Each row was made from one walk, in order. Every step used is in the known rows, and no mark comes twice. Write each row's walk.
In the rows, 128 means zero.
Known rows:
parop-gotet-kesok: [134 110 115 145 120 213 143  92 167  85 137 117 137 161 155  89  98 109]
fimo-nerub-dofur-kesok-gotet-bezokit: [155 128 170 140 185 120 126 130 129  79 105 129 158 143 149 124 150 120]
bezokit-dofur-nerub-fimo-parop: [132 127  98 127  75  84 142 139 118 154 126 130 139 129  96 173 125 141]
fimo-nerub-dofur-kesok-gotet: [148 121 194 140 176 128 101 121 105  65 122 141 161 183 120 137 136 125]
dofur-nerub-fimo-parop-gotet: [147 107  89 122  74 108 168  99 151 109 122 132 154 107 118  91  65 143]
fimo-parop: [128 141  78 159  69 143 150 157 106 156 168 126 107 151 121 176 124 120]
parop-fimo-nerub: [201 141 132 146 155 149 144  82  96 130 113 114 139  88  86 165 164 159]
gotet-bezokit-dofur-nerub-fimo-parop: [137 129  97 124  84  77 153 143 132 152 114 126 143 113 114 161 132 141]
kesok-gotet-bezokit-dofur-nerub: [143 139 107 128 158 103 105 157 103 180 134  83 135 149  96 115 159  88]
nerub-dofur: [ 75 111 124 168 111 101 105 149  98 228 158 120  90 154  88 150 163 124]
gotet-bezokit-dofur-nerub-fimo: [112 122  85 134 123  76 115 119 135 178  98 124 106  94  91 153 137 127]
kesok-gotet: [136 151 122 158 123 198 112 129 127 123 126 110  82 160 152 126  94  99]
dofur-kesok-gotet-bezokit: [134 136 108 150 155 156 135 136 149  77 114 134 105 139 174 119 114  96]
fimo-parop-gotet: [140 121  85 136  62 160 168 123 136 127 163 118 139 126 139  90  65 140]
nerub-dofur-bezokit-gotet-kesok: [ 86 131 182  91 158 180  99 124 147  89 139 146 119 161 172 106 150 110]
parop-fimo-nerub-dofur-bezokit-gotet-kesok: [142 131 220  74 183 177 120  90 145  62 107 141 160 130 163 101 168 145]
fimo-nerub-dofur: [127 120 171 159 154  90  97 132  73 195 149 117 148 149  62 173 195 144]
dofur-nerub-fimo: [112 116  65 155 125  73 111 101 129 153  97 144  85 108  71 170 128 106]
parop-fimo-nerub-dofur-bezokit: [135 117 154 136 161  59 141 150 105 174 133 134 136  77  82 131 154 140]

Write each row's walk:
[ 77 161 115  88 137 162  88 142 115 125 164 155  59 106 160 114 114 110] => dofur-bezokit-gotet
[112 122 145 148 163  54 115 172  92 179 157 137 133 105  75 151 157 119] => fimo-nerub-dofur-bezokit
[ 71 116 108 156 130  63 121 186 111 207 165 140  86 110  94 133 131 102] => nerub-dofur-bezokit
[154 136 128 115  93 100 154 139 143 121  94 120 154 124 137 140 113 140] => kesok-gotet-bezokit-dofur-nerub-fimo-parop
[125 133  75 137 148  81 105 163  92 210 154  90 125 137  71 137 177  90] => gotet-bezokit-dofur-nerub
[170 116 201 128 173 133 126 100 118  59  98 138 164 154 128 118 133 148] => parop-fimo-nerub-dofur-kesok-gotet
[123 156 128 132 115 187 116 162 129 181 139  83 107 131 169 115 122 134] => kesok-gotet-bezokit-dofur
[119 136 211  86 186 173  94 113 132  67 133 144 156 157 156 120 170 122] => fimo-nerub-dofur-bezokit-gotet-kesok
[176 123 178 128 181 126 152 109 143  73  81 127 161 115 155 105 147 143] => parop-fimo-nerub-dofur-kesok-gotet-bezokit
[ 99 144 149  96 156 208 103 118 151  65 142 148 103 153 181 115 133  98] => dofur-bezokit-gotet-kesok
[135 123  82 142  83  77 150 127 124 133 115 144 127 127  93 176 122 124] => dofur-nerub-fimo-parop
[120 133  88 150  55 127 156 127 138 132 122 148 102 117 132 183 100 149] => nerub-fimo-parop
[127 137 143 133 136 178 101 139 117  83 144 129 120 178 151 128  97 120] => bezokit-dofur-kesok-gotet
[123 131 112 112  68 153 156 139 156 170 135 103 139  88 167  96  89 178] => nerub-fimo-parop-gotet-bezokit-dofur
[149 114  79 126 102  98 180 115 167 118 105 122 149  85 144  83  93 128] => dofur-nerub-fimo-parop-gotet-bezokit
[121 113  89 120 115  83 128 105 150 161  96 121 126  84 102 109 108 139] => parop-gotet-bezokit-dofur-nerub-fimo
[105 145 151 105 143 240  94  93 142  74 137 135 103 178 180 129 148 109] => bezokit-gotet-kesok
[114 108 106 113  97 113 150 132 147  85 142 154 156 114 151 123  93 166] => nerub-fimo-parop-gotet-bezokit-dofur-kesok
[143 110 104 108  66 115 160 111 145 131 132 119 167 109 120  86  67 161] => bezokit-dofur-nerub-fimo-parop-gotet
[121 123 140 146 158 127 130 142 146 100 111 132 120 147 165 110 131 108] => nerub-dofur-kesok-gotet-bezokit
[115 144 193  65 163 127 104 115 108 127 130 148 119  84 140  98 153 160] => parop-fimo-nerub-dofur-bezokit-gotet
